Each row comes from the steps of one path. Every step used is in the known rows, and no mark comes twice. Write the path behind each row, first mark first.
Known rows:
dusa pivi gubu tuvak: [ 0.67 -7.43 -0.92  2.11  2.25 -2.08  3.07 -0.29 -0.42  0.37 -3.60  4.41
  1.89  3.88 -3.25  0.04 -3.03  1.50  2.79  0.16 -1.75 -4.30]
rafo dusa pivi: [-1.93 -0.19  1.74  1.40  0.09 -2.68 -1.33  2.60  1.87  0.41 -2.12  2.65
  0.00  3.72 -3.64  0.67 -1.26 -2.30  2.53  1.16 -4.10 -1.70]
tuvak pivi: [-0.90 -1.08 -0.32 -0.03 -1.43  0.30 -1.05  2.56 -1.74 -0.40 -3.37 -0.16
  2.76  4.51 -1.26  1.22  0.99  0.02  1.26 -1.62 -0.60  1.64]
zega gubu: [-0.50 -2.81  3.72  3.07  0.50  1.67 -1.22  3.56 -0.70  3.01 -1.89  0.88
 -0.71  1.90 -1.46  0.75  0.03 -0.24  1.51 -2.15 -1.85  2.43]
tuvak gubu zega rafo dusa pivi: [-1.30 -1.53  1.72 -0.89  2.77 -0.26 -2.33  5.49  1.54 -3.16 -4.84  2.94
 -1.67  4.16 -3.85 -1.14  1.95 -2.54  3.60 -3.07 -0.22 -0.42]
rafo tuvak genet pivi gubu zega: [ 0.08 -6.37  0.10  0.58  4.02 -1.07  8.65  6.10 -5.17 -0.70 -3.99 -4.84
  1.30  2.53 -2.63 -3.17 -2.13 -2.34 -0.31  2.79  2.41 -0.16]
tuvak gubu zega rafo dusa: [-1.11 -0.06  2.87 -1.02  2.77  0.84 -0.32  5.75 -0.37 -2.00 -3.69  1.32
 -1.29  2.46 -2.44 -2.24  5.80 -4.57  2.92 -2.62  1.26  2.42]
tuvak dusa pivi gubu: [-1.50 -3.60  0.76  2.79  1.50 -1.92 -0.54  0.07 -0.21 -1.25 -3.28  0.97
  3.27  1.03 -3.34  1.94 -0.37  0.13  2.65 -1.37  0.72 -3.42]
rafo dusa pivi gubu zega: [-2.57 -3.23  0.60 -1.03  2.49 -3.09  2.40  3.34 -0.17 -2.19 -3.34  1.94
  0.90  4.95 -3.58 -0.21 -0.92 -4.49  1.85  0.42 -2.21 -4.11]
rafo dusa pivi gubu tuvak genet: [-0.08 -4.99 -1.21  1.66  2.33 -1.83  5.65  3.54 -0.02 -1.06 -4.10  3.41
  1.89  3.67 -5.55 -1.50 -0.83 -3.44  2.62  3.25 -2.55 -3.45]
zega gubu tuvak: [ 1.24 -4.03  2.90  2.08  1.30  1.59  2.57  1.08 -1.88  2.74 -3.63  3.38
 -1.65  2.82 -1.91 -0.32  0.49  0.10  1.23 -1.02 -0.34  1.95]
genet tuvak dusa pivi gubu: [ 1.81 -3.67  0.50  3.81  1.52 -0.94  1.34  0.67 -1.23  1.04 -4.56  0.55
  1.92  1.17 -3.98  2.06 -0.63  1.06  2.34 -3.66  1.70 -5.03]
dusa pivi gubu tuvak rafo: [ 2.42 -6.30 -2.68  0.52  2.83 -1.46  2.82 -0.70 -0.21 -2.96 -2.53  2.84
  1.66  2.34 -2.97  0.22 -2.31  0.94  4.58 -1.93 -1.88 -5.04]
zega rafo tuvak genet: [ 1.65 -2.94  1.90  0.14  2.27 -0.15  2.42  8.43 -1.33  1.18 -2.87 -0.69
  2.76 -0.30 -2.77 -2.16  0.78 -0.63  2.38 -0.09 -0.62  1.10]
tuvak pivi gubu zega: [-1.87 -4.06 -1.35 -2.13  1.07  0.03  2.64  3.13 -3.74 -2.83 -4.70 -0.82
  4.01  5.79 -1.15  0.22  1.18 -1.97  0.87 -2.77  1.42 -0.81]
rafo tuvak pivi gubu zega: [-1.05 -4.36  0.35 -4.25  0.89 -0.95  4.80  4.29 -4.70 -1.63 -5.88 -0.77
  4.11  5.38 -1.55 -1.87 -0.49 -1.74  0.62  0.23  0.96 -0.87]
tuvak genet pivi gubu zega rafo: [ 1.67 -8.03 -1.70  1.41  6.39  0.08  4.76  6.86 -3.28 -2.68 -3.69 -4.50
  2.11  2.00 -2.10 -2.12 -0.09 -2.46  1.66 -3.99  4.29  0.11]
genet pivi gubu zega rafo tuvak: [ 1.72 -8.19  2.07 -1.14  5.96 -1.72  4.95  4.90 -3.49 -0.13 -4.78 -2.65
  1.39  2.61 -1.27 -4.03 -2.60 -1.23  2.35 -1.98  4.09 -0.35]
tuvak genet pivi gubu zega: [-0.27 -6.23 -1.62  2.78  4.44 -0.30  6.17  5.04 -4.23 -1.82 -2.76 -5.03
  1.30  2.92 -2.35 -1.31 -0.33 -2.70 -0.37 -0.10  2.79  0.01]
dusa pivi gubu: [-1.22 -5.95 -0.20  2.90  1.52 -1.77 -0.48  1.85  0.21  0.10 -1.84  2.41
  3.14  3.55 -2.66  1.20 -3.19  1.10  3.04 -1.37 -3.21 -4.39]
dusa pivi: [-1.01 -2.38  0.17  2.53  0.30 -2.09 -1.99  2.12  0.76  0.20 -1.92  2.08
  0.78  3.18 -2.67  2.15 -2.63  1.51  1.71 -0.54 -3.24 -2.33]
rafo dusa: [-1.88  1.39  2.74  1.10  0.07 -1.46  0.64  2.56 -0.26  1.21 -0.79  0.78
 -0.19  2.34 -2.25 -0.64  2.48 -4.24  1.83  1.97 -2.28  1.07]
tuvak genet pivi gubu: [ 0.19 -6.29 -1.00  4.85  3.07  0.27  3.99  4.19 -2.39  0.20 -1.74 -3.77
  2.29  2.10 -2.59 -0.81 -1.59 -1.27  1.28  0.15  1.02  0.44]

Which path is each row?
[-1.91 -3.22  0.14  0.60  2.92 -2.40  2.05  0.81 -2.05 -3.75 -4.38 -0.31
  1.89  2.12 -3.09  1.67  0.77 -1.42  0.70 -1.59  2.60 -3.79] => tuvak dusa pivi gubu zega
[ 0.25 -4.99  0.00 -0.53  4.81 -2.28  0.02  2.80 -0.94 -4.10 -5.61  0.22
  3.04  1.05 -2.92  0.82  1.30 -1.15  2.78 -5.67  4.01 -3.71] => tuvak dusa pivi gubu zega rafo
[-1.68 -5.54 -0.69  0.33  2.91 -2.19  1.71  2.82 -1.46 -2.14 -3.20  1.27
  2.10  4.54 -2.36  1.19 -2.38 -0.65  1.11 -1.55 -1.35 -4.42] => dusa pivi gubu zega
[ 2.82 -2.44  1.12  1.06  2.98  2.53  0.96  5.97 -2.88  0.33 -4.88  0.34
 -1.86  2.33 -2.03 -0.71  3.93  0.14  1.98 -7.13  2.79  0.34] => genet tuvak gubu zega rafo
[ 1.52 -3.25  3.52 -0.54  2.11 -1.27  0.48  5.42 -1.26  2.07 -2.68  0.78
  1.81  0.52 -1.36 -2.05 -0.57  0.32  3.21 -1.16 -0.61  0.76] => zega rafo tuvak
[-0.72  0.98  4.10  0.65  0.19 -1.76  2.31  1.19 -2.68  1.15 -3.22 -1.54
  0.81 -0.70 -2.32 -0.29  2.51 -0.55  0.69  2.45  1.84  1.16] => rafo tuvak dusa
[ 0.27 -7.41 -0.56 -0.83  4.76 -2.09  0.17  4.54 -0.41 -2.41 -4.17  1.77
  3.10  3.39 -2.29 -0.03 -1.67 -0.34  3.20 -5.61  0.26 -4.46] => dusa pivi gubu zega rafo
[ 0.59 -1.63  0.19  2.06  1.19 -2.08  1.87 -1.82 -1.07 -1.57 -5.11  2.30
 -0.65  1.56 -3.92  1.53  0.65  0.80  1.29  0.28  2.11 -1.56] => gubu tuvak dusa pivi
[ 0.81 -7.50  1.33 -2.53  4.54 -2.87  2.18  5.83 -1.04 -1.28 -5.09  1.84
  3.18  3.23 -2.60 -1.84 -3.30  0.18  3.18 -2.55 -0.24 -4.40] => dusa pivi gubu zega rafo tuvak
[ 1.03 -1.91  3.78  2.41  1.36  1.39  2.67 -0.72 -2.66  0.89 -4.94  1.43
 -1.85  0.42 -2.57  0.43  3.48 -0.84  0.59 -1.11  3.61  2.86] => zega gubu tuvak dusa
[ 0.71 -2.63 -1.22 -0.53 -0.97  0.19  2.55  0.45 -2.94 -0.74 -5.07  1.55
  1.37  5.23 -2.00 -0.02  1.33  0.44  1.33 -0.57  0.74  1.36] => gubu tuvak pivi
[ 1.99 -4.33 -0.97  0.83 -0.35  1.44  2.37  3.11 -3.03  1.84 -5.01  0.07
  4.14  5.04 -1.99  0.51 -0.29  0.46  2.13 -4.86  0.03 -2.11] => genet tuvak pivi gubu
[ 2.81 -2.84  1.53  0.69  1.99  2.33  2.55  0.60 -1.15 -0.12 -2.61  1.50
 -2.13  1.05 -1.75 -0.37  0.77 -0.30  2.90 -2.55 -0.39  1.63] => zega gubu tuvak rafo
[-0.60 -3.63  2.04 -2.19  4.60 -1.41  2.64  4.96 -1.18 -1.40 -3.13  1.05
  2.20  2.72 -1.95 -2.45  2.77 -5.99  3.26 -2.87  0.70 -0.97] => pivi gubu zega rafo dusa
[ 0.22 -1.87  1.85  0.39  2.00 -2.43 -3.28  4.60  2.54 -0.25 -3.08  3.34
  0.73  2.77 -3.51 -0.10 -0.88 -2.17  4.51 -2.70 -2.46 -1.45] => zega rafo dusa pivi
[ 2.08 -0.66  2.88 -0.49  1.90  1.60  2.98  0.95 -0.12 -0.20 -2.78  2.19
 -3.02  1.72 -2.84 -1.59  2.53 -4.06  3.77 -0.82 -1.14  2.27] => zega gubu tuvak rafo dusa
[-1.65 -4.10  0.37 -0.22  2.76 -1.08  3.57  2.72 -3.01 -0.93 -2.04 -0.50
  2.01  2.82 -1.06 -0.14  1.13 -2.38  0.47 -0.86  0.10 -1.79] => pivi gubu zega
[-0.69 -3.77  2.66  0.85  1.39 -2.85  1.86  0.91 -1.06 -0.09 -4.39  0.80
  3.35  0.92 -3.67  0.12 -2.12  0.84  2.68  1.36  0.34 -3.75] => rafo tuvak dusa pivi gubu
[ 0.34 -5.81  0.48 -0.97  4.77 -0.81  1.99  4.53 -2.11 -1.40 -3.01  0.28
  2.87  1.71 -0.91 -0.95  1.54 -2.12  2.61 -4.83  1.60 -1.56] => pivi gubu zega rafo
[ 0.81 -3.42  1.28  2.94  1.65 -0.73  4.69  5.56 -3.38  1.61 -2.77 -4.22
  0.04  1.65 -2.83 -2.13 -2.21 -0.60  0.10  3.65  0.59  2.03] => rafo tuvak genet pivi
[ 2.08 -4.60 -1.48  4.22  2.57 -0.04  6.22  2.24 -3.64  0.02 -3.46 -2.51
 -1.34  2.43 -2.96 -1.28 -0.25 -0.70 -0.09  2.05  2.41  2.09] => gubu tuvak genet pivi
[ 1.21 -5.65  2.80 -0.03  3.19 -2.40 -0.04  2.78 -0.23 -0.78 -5.25  1.37
  4.21  0.06 -3.58 -0.76 -1.52  1.04  4.78 -2.50  1.85 -3.54] => zega rafo tuvak dusa pivi gubu
[ 1.65  0.87  0.38 -1.17  1.70 -0.98  4.26 -0.01 -0.58 -1.91 -1.47  1.29
 -1.57  1.29 -2.49 -1.57  3.56 -4.17  3.40  1.38 -1.11  0.43] => gubu tuvak rafo dusa
[ 1.11 -6.05  0.88 -2.08  4.94 -0.73  6.01  9.00 -3.57 -1.08 -4.43 -1.21
  4.08  0.82 -2.54 -3.07  0.93 -2.70  1.79 -0.61  1.23 -1.35] => pivi gubu zega rafo tuvak genet
[ 2.70 -4.58 -0.62  0.77  4.21 -0.70  6.42 -1.26 -1.42 -2.06 -2.22 -1.23
 -1.14  2.56 -2.54 -3.31 -0.01 -4.08  4.57  0.57  1.62 -0.10] => genet pivi gubu tuvak rafo dusa
[ 0.00 -0.28  2.81 -0.05  2.02 -0.99 -1.21  4.41  0.84  0.74 -1.89  1.38
  0.82  1.32 -2.07 -1.27  2.77 -4.00  3.82 -1.92 -1.26  1.60] => zega rafo dusa
[ 1.53 -5.70  0.41  3.62  3.75 -0.76  5.83 -3.08 -3.73 -0.39 -4.21 -1.95
  0.23  1.36 -2.47 -1.41  0.98 -0.59  1.61  0.02  6.35  0.29] => genet pivi gubu tuvak dusa
[-0.28 -2.18 -0.14 -0.01  2.03 -1.79 -0.08  1.78  2.37 -2.66 -1.05  1.60
  1.97  2.47 -3.34  0.02 -1.29 -3.05  5.60 -1.11 -3.96 -4.13] => tuvak rafo dusa pivi gubu
[-0.27  0.99  0.22  0.01  0.84 -2.24 -1.38  2.23  2.38 -2.78 -0.93  0.88
 -0.51  2.08 -3.35  0.86 -0.51 -2.78  4.27 -0.47 -4.10 -2.12] => tuvak rafo dusa pivi
[ 2.16  1.53  1.85  3.34  0.47  0.51  2.01  1.35 -2.81  1.76 -3.28 -1.53
 -0.46 -0.28 -2.68  1.77  3.87 -0.21  0.32 -2.54  3.04 -0.05] => genet tuvak dusa
[-0.23 -1.43  1.83  1.51  0.33 -0.85  3.98  6.44 -2.66  1.79 -2.19 -1.22
  1.72  0.40 -2.91 -1.04  0.34 -0.97  0.46  4.03 -2.14  0.93] => rafo tuvak genet
[ 2.61 -6.15  0.80  4.68  2.83  2.51  5.27  3.60 -3.19  1.43 -4.59 -1.40
 -2.71  2.63 -3.25 -1.32 -1.29 -0.53  0.21  0.08  2.48  3.92] => zega gubu tuvak genet pivi
